Known rows, with every step that occurs
q p b y: [ 1.359  0.071  0.817  0.093  3.925  0.920 -0.379  1.427 -1.022 -0.281
 -0.252 -0.039  1.558 -0.200  0.477  1.002  0.092  1.609  1.196 -0.656
 -0.066 -1.356 -1.917  0.810  0.958]
p b y s u q f: [ 2.640  0.483 -1.108  1.499  4.538  1.218 -0.545  1.068 -1.416 -0.277
 -1.819 -0.529  3.178 -0.109 -0.624 -0.001 -0.171 -2.286  0.596 -1.234
  0.297 -2.278 -0.578  1.889  0.365]
u q f: [ 0.702  0.598 -2.278  0.842  4.727  0.886 -1.483 -0.305 -1.478  0.179
 -0.719 -0.649  0.611 -0.193  0.440 -1.145 -1.298 -1.168  0.543 -1.496
 -1.308 -0.398 -0.835  1.069  0.029]
s u l y j p e: [ 1.736 -0.161 -0.495  1.957  0.367  0.655 -1.082  2.357 -2.512 -0.433
 -1.961 -0.784  0.688 -0.642  2.347  2.155 -0.845  2.758  2.709 -0.553
  0.238 -1.468 -1.993  2.503 -0.289]
u l y: [ 1.594 -0.373  0.709  1.306  0.474  0.938 -0.700  0.288 -1.389  0.106
 -0.914 -0.100  0.081 -0.813  0.453 -0.348 -0.763  2.697  1.678 -0.103
 -0.617 -0.114 -2.029  1.638 -0.554]
l y j p b: [ 2.192 -0.714 -0.509 -0.320  1.793  0.456 -0.778  2.309 -1.117 -0.299
 -0.687 -0.594  0.572 -0.209  0.226  0.349 -0.121  4.846  2.632 -0.286
 -1.342 -0.782  0.346  0.720 -0.776]
q f m: [-1.423 -0.015 -2.083 -1.423  2.825  0.944 -1.238 -0.395 -0.242  0.063
 -0.435  0.789  0.497 -0.491  1.509 -2.087 -1.190  1.664  0.546 -2.091
 -0.074 -0.356 -1.361 -0.678 -0.101]
f q: [-1.674  0.909 -0.047  0.330  1.720  1.143 -1.447 -0.026  0.035 -0.178
 -0.518  0.859  0.581 -0.987 -0.086 -1.070 -0.950  1.109  1.046 -0.563
 -0.561 -0.139  1.052 -1.077 -0.121]
j p b y s: [ 2.345 -0.664 -0.299  0.483  1.465  1.118 -0.990  2.639 -0.252 -1.047
 -0.914 -0.129  2.877 -0.654  0.951  0.352  0.763  1.441  1.266 -0.341
  0.144 -1.814  4.479  0.954  0.184]
e p b: [ 0.375  0.031 -1.139 -0.303  2.625  0.776 -0.896  1.269 -0.617 -1.035
 -0.086 -0.130  2.009 -0.093  1.766  1.466 -0.047  1.936  1.581 -0.373
 -0.704 -0.667  0.503  0.674 -0.665]
q f b: [-1.550 -0.062 -1.859 -0.456  2.622  0.753 -1.969 -0.023  0.700 -0.152
 -0.657  0.614  1.379 -0.552  0.592 -0.985 -1.025  1.652 -0.219 -1.836
 -0.496 -0.061 -2.082  0.316 -0.509]
y s u: [ 1.284  0.409 -0.523  0.446 -0.581  1.218 -1.661  1.166  0.482 -0.570
 -1.059  1.060  0.861 -0.798 -0.294  1.091  0.141 -1.568  1.113 -1.236
  0.032 -1.115  0.721  1.868  0.308]
l y s u: [ 2.763 -0.030  0.686  0.010 -0.428  1.138 -0.834  1.222 -0.316 -0.316
 -1.642  0.791  0.633 -0.530 -0.368  0.369  0.332  0.644  1.786 -0.798
 -0.620 -0.864  0.502  2.415  0.642]
l y s u q p: [ 3.523  1.197  0.245  0.669  3.872  1.110 -1.108  2.180 -1.276  0.270
 -1.949 -1.081  0.848 -0.359 -0.200  2.510  0.154 -1.311  2.151 -0.938
 -1.007 -0.904  1.092  2.799  1.595]
l y q f b p e: [ 0.973 -0.106 -0.759 -0.535  5.856  1.052 -1.397  1.930 -1.479 -0.274
 -1.587 -0.100  3.757  0.247  1.978 -0.962 -0.271  4.554  0.623 -0.772
 -0.420 -0.219  0.969  0.982 -0.015]
e p b y s: [ 2.528 -0.680  0.447  0.077  2.175  1.062 -0.711  2.176 -0.044 -1.365
 -0.417 -0.103  3.485 -0.206  0.679  0.767  0.685  1.256  1.489 -0.191
  0.472 -1.031  2.501  1.093 -0.121]
j p: [ 0.123  0.068 -1.421  0.202  0.871  0.925 -1.869  1.098 -0.555 -0.548
 -0.633  0.162  0.494 -0.773  1.827  0.698 -0.467  0.956  1.327 -0.929
 -0.885 -0.314  3.379  0.734  0.459]
s u l y: [ 1.247  0.382  0.586  1.614 -0.647  1.142 -0.318  0.260 -1.637  0.089
 -1.814  0.282  0.276 -0.850  0.404  1.131 -0.938  1.060  1.731 -0.371
 -0.203 -0.638 -3.328  2.451  0.000]
p b y s u l: [ 2.026 -0.033  0.698  2.610 -0.430  1.430 -0.515  1.682 -0.551 -0.589
 -1.731  0.329  2.762 -1.086 -0.391  1.764  0.139 -1.065  1.038 -0.143
  1.484 -2.271 -1.836  2.076 -0.502]
l y q: [ 2.743  0.093  1.012 -0.249  2.574  1.112 -1.100  1.067 -1.112  0.031
 -0.793  0.598  0.816  0.203 -0.557 -1.558 -0.297  2.096  1.522 -0.057
 -1.106  0.005  1.196  1.724 -0.268]
j p e: [ 0.128 -0.095 -1.537  0.264  1.972  0.690 -1.965  1.450 -1.531 -0.853
 -0.628 -0.042  0.954 -0.349  3.829  0.556  0.064  1.750  1.488 -0.759
 -0.550 -1.481  3.147  0.923  0.235]
f b y q p e: [ 0.730  0.749  1.266  0.183  5.324  1.023 -2.059  2.459 -0.739 -0.240
 -0.794  0.113  3.300  0.295  1.800  0.520  0.117  1.249  0.340 -0.346
  1.036 -1.280  0.334  0.666  0.635]
e p b y: [ 1.312 -0.384  0.495 -0.042  2.522  0.949 -0.063  1.012 -1.057 -1.116
 -0.268  0.023  3.008  0.010  1.536  0.578 -0.076  1.900  1.529 -0.026
  0.130 -0.657  0.509  0.849  0.248]
e p b y j: [ 1.837 -0.650  0.515  0.244  2.123  0.631 -0.284  1.810 -0.637 -0.940
  0.115 -0.243  2.383  0.121 -0.045  0.187 -0.382  2.555  1.954 -0.209
  0.266 -0.221 -1.707  0.507 -0.388]

Rows
[ 3.127  0.711  0.289  1.035  1.352  1.102 -0.983  1.119 -1.356  0.124
 -1.996 -0.342  1.108 -0.251 -0.361  0.403  0.104 -1.311  1.953 -0.521
 -1.006 -0.825  1.665  2.306  0.651] | l y s u q
[ 2.029 -0.076 -0.863 -0.244  6.661  1.212 -0.713  1.593 -1.259 -0.969
 -0.688 -0.142  3.930  0.395  0.422 -0.510 -0.728  1.575  0.631 -0.754
  0.411 -0.781  0.234  1.568 -0.553] | e p b y q f
[ 2.897 -0.692  0.601  1.391  0.353  1.137 -1.213  1.485 -0.460 -0.140
 -1.158 -0.265  0.573 -1.173 -0.305 -0.247 -0.014  2.123  1.623 -0.108
 -0.136 -0.319  0.051  1.998 -0.985] | u l y s
[ 3.062  0.468 -1.354  0.756  3.808  1.075 -1.016  0.782 -1.454  0.154
 -2.150 -0.637  1.201 -0.398 -0.630 -0.332 -0.527 -1.150  1.372 -1.556
 -1.133 -0.828  0.238  2.749  0.529] | l y s u q f
[-0.697 -0.415 -0.343  0.060  2.582  0.868 -1.057 -0.209  0.150 -0.255
 -0.742  0.655  2.253 -0.462  0.360 -1.955 -1.019  1.444 -0.338 -1.466
  0.323 -0.076 -2.390  0.185  0.206] | q f b y
[ 1.844 -0.172 -0.496  0.099  5.744  1.209 -0.646  0.982 -1.263 -0.348
 -0.614  0.353  2.873  0.337 -0.753 -2.156 -0.607  1.090  0.183 -0.735
  0.172 -1.445 -1.277  1.204 -0.654] | p b y q f
[-0.421  1.053 -0.734  1.508  3.168  1.000 -0.852 -0.278 -1.131  0.158
 -2.031 -0.051  2.995 -0.035  0.291 -0.269 -1.412 -2.304 -0.193 -1.555
  0.274 -0.690 -2.182  1.144  1.056] | s u q f b y
[ 2.155 -0.172 -0.728  0.984  4.939  1.281 -1.332  0.829 -1.533  0.230
 -1.384 -0.343  0.935 -0.496 -0.736 -1.303 -1.467  2.029  0.896 -0.754
 -0.329 -0.197 -2.142  2.459 -1.367] | u l y q f
[ 2.115  0.710  1.324  0.288  4.841  1.349 -1.297  1.777 -0.816 -0.145
 -0.490  0.192  1.596 -0.189 -0.579  0.214 -0.475  0.023  0.914 -0.530
  0.370 -0.475  0.383  1.568  1.127] | b y q p
[ 2.245  0.538  1.202  0.401  5.864  1.114 -1.406  2.178 -1.860 -0.379
 -0.516 -0.020  2.179  0.271  1.554  0.138 -0.019  0.470  1.070 -0.417
  0.579 -1.420  0.401  1.494  1.103] | b y q p e
[-0.069  0.870 -1.678  1.719  3.274  0.763 -1.657  1.504 -0.907 -0.095
 -2.201 -0.902  2.865 -0.266  0.049  0.748 -1.792 -1.455  0.526 -1.857
  0.464 -0.352 -0.734  1.017  0.862] | s u q f b y j p
[ 2.241  1.377  0.536  1.712  4.314  0.862 -0.358  2.051 -2.006  0.190
 -1.168 -1.013  1.851  0.281 -0.914  2.359 -0.558 -1.798  1.863 -0.825
  0.189 -1.608 -4.090  1.300  1.171] | s u q p b y j
[-0.284 -0.637 -1.273  0.285  2.696  0.652 -1.653  1.646  0.336 -0.422
 -0.907 -0.163  2.129 -0.667 -0.013 -0.872 -1.427  2.373  0.388 -1.868
  0.399  0.147 -0.728  0.020  0.130] | q f b y j p
[ 0.281  1.326  0.969  2.354  3.307  1.595 -0.976  2.627 -0.244 -0.327
 -2.076 -0.369  2.943 -1.634 -0.879  3.171 -0.379 -0.381  1.330 -0.307
  1.792 -2.256 -0.728  0.602  0.219] | f q p b y s u l
[ 2.155  0.180  1.059  0.497  2.868  1.302 -0.606  1.341 -1.014 -0.364
 -0.411  0.746  2.768  0.344 -0.566 -1.124  0.018  0.925  0.815  0.315
  0.099 -1.435  0.320  0.964 -0.490] | p b y q
[ 2.384  0.478  0.636  0.387  2.458  1.254 -0.660  2.445 -0.292 -0.556
 -1.249  0.203  2.433 -0.568 -0.282  2.493  0.711 -0.852  1.283 -0.994
  0.660 -2.280 -0.833  2.030  1.265] | q p b y s u
[-0.267  0.798 -0.535  2.209 -0.827  1.249 -1.254  0.169 -0.832 -0.202
 -1.363  0.642  0.434 -1.109  0.541  2.077 -1.073 -1.361  1.036 -0.802
  0.460 -0.980 -3.036  1.914 -0.164] | s u l
[-1.596 -0.076 -1.921 -0.024  2.763  1.061 -1.721  0.579  0.312 -0.423
 -0.894  0.440  2.439 -0.748  0.700 -0.064 -0.795  2.074 -0.159 -1.743
 -0.214  0.704 -0.350  0.041  0.458] | q f b p
[ 1.529  0.614 -1.370  0.870  3.498  1.266 -1.207  1.731 -0.620 -0.027
 -2.803 -0.802  3.506 -0.566 -0.197  0.923 -0.354  0.145  0.827 -1.471
 -0.546 -0.024  1.749  1.736  1.189] | l y s u q f b p
[ 1.917 -0.101  0.897  0.203  3.722  0.686 -0.558  2.176 -0.799 -0.179
  0.134 -0.298  1.159 -0.134 -0.940  0.782 -0.173  2.063  1.729 -0.743
  0.214 -1.130 -4.057  0.345  0.328] | q p b y j
[ 0.897 -0.411 -0.178  0.546  1.787  0.921 -0.485  1.424 -1.147 -0.797
 -0.703  0.054  2.183 -0.257  1.604  0.341  0.047  2.327  1.337 -0.265
 -0.269 -1.533  2.424  0.642  0.430] | j p b y
[ 0.520  0.860  1.423  0.009  4.129  1.188 -1.896  2.069  0.310 -0.012
 -0.766  0.342  2.704 -0.096 -0.342  0.548 -0.395  0.314  0.124 -0.625
  0.714 -0.174  0.333  0.729  0.781] | f b y q p
[ 0.451  0.777 -0.971  0.045  3.582  1.480 -0.829  0.697 -1.512  0.464
 -2.342  0.405  1.534 -0.474  0.404 -0.557 -1.677  1.283  1.055 -1.218
  0.764 -0.769 -2.971  1.621 -0.623] | s u l y q f m
[ 1.773 -0.033 -1.506  0.066  6.022  1.237 -1.245  1.968 -1.361 -0.684
 -1.198 -0.167  3.205  0.043  0.497 -0.685 -0.666  1.550  0.489 -0.927
  0.118 -1.599  2.482  1.266 -0.376] | j p b y q f
[ 0.801 -0.272 -1.656  0.200  1.430  0.636 -1.602  2.273 -0.337 -0.572
 -0.289 -0.249  0.811 -0.417  0.430  0.993 -0.250  2.722  1.908 -0.692
 -0.719 -1.068  0.260  0.341 -0.937] | y j p b
[ 1.077  0.422 -0.609  2.321 -1.104  1.420 -1.779  1.347  0.119 -0.419
 -1.514  0.511  0.955 -1.377 -0.351  2.061 -0.303 -2.127  1.049 -0.849
  0.850 -1.137 -1.005  2.419 -0.462] | y s u l
[ 1.393  1.393  0.625  1.649  4.109  0.991 -1.791  2.677 -0.931 -0.221
 -1.992 -0.809  3.660 -0.074  1.897  2.615  0.483 -2.343  0.765 -0.779
  1.059 -2.055  0.974  1.488  1.544] | f b y s u q p e
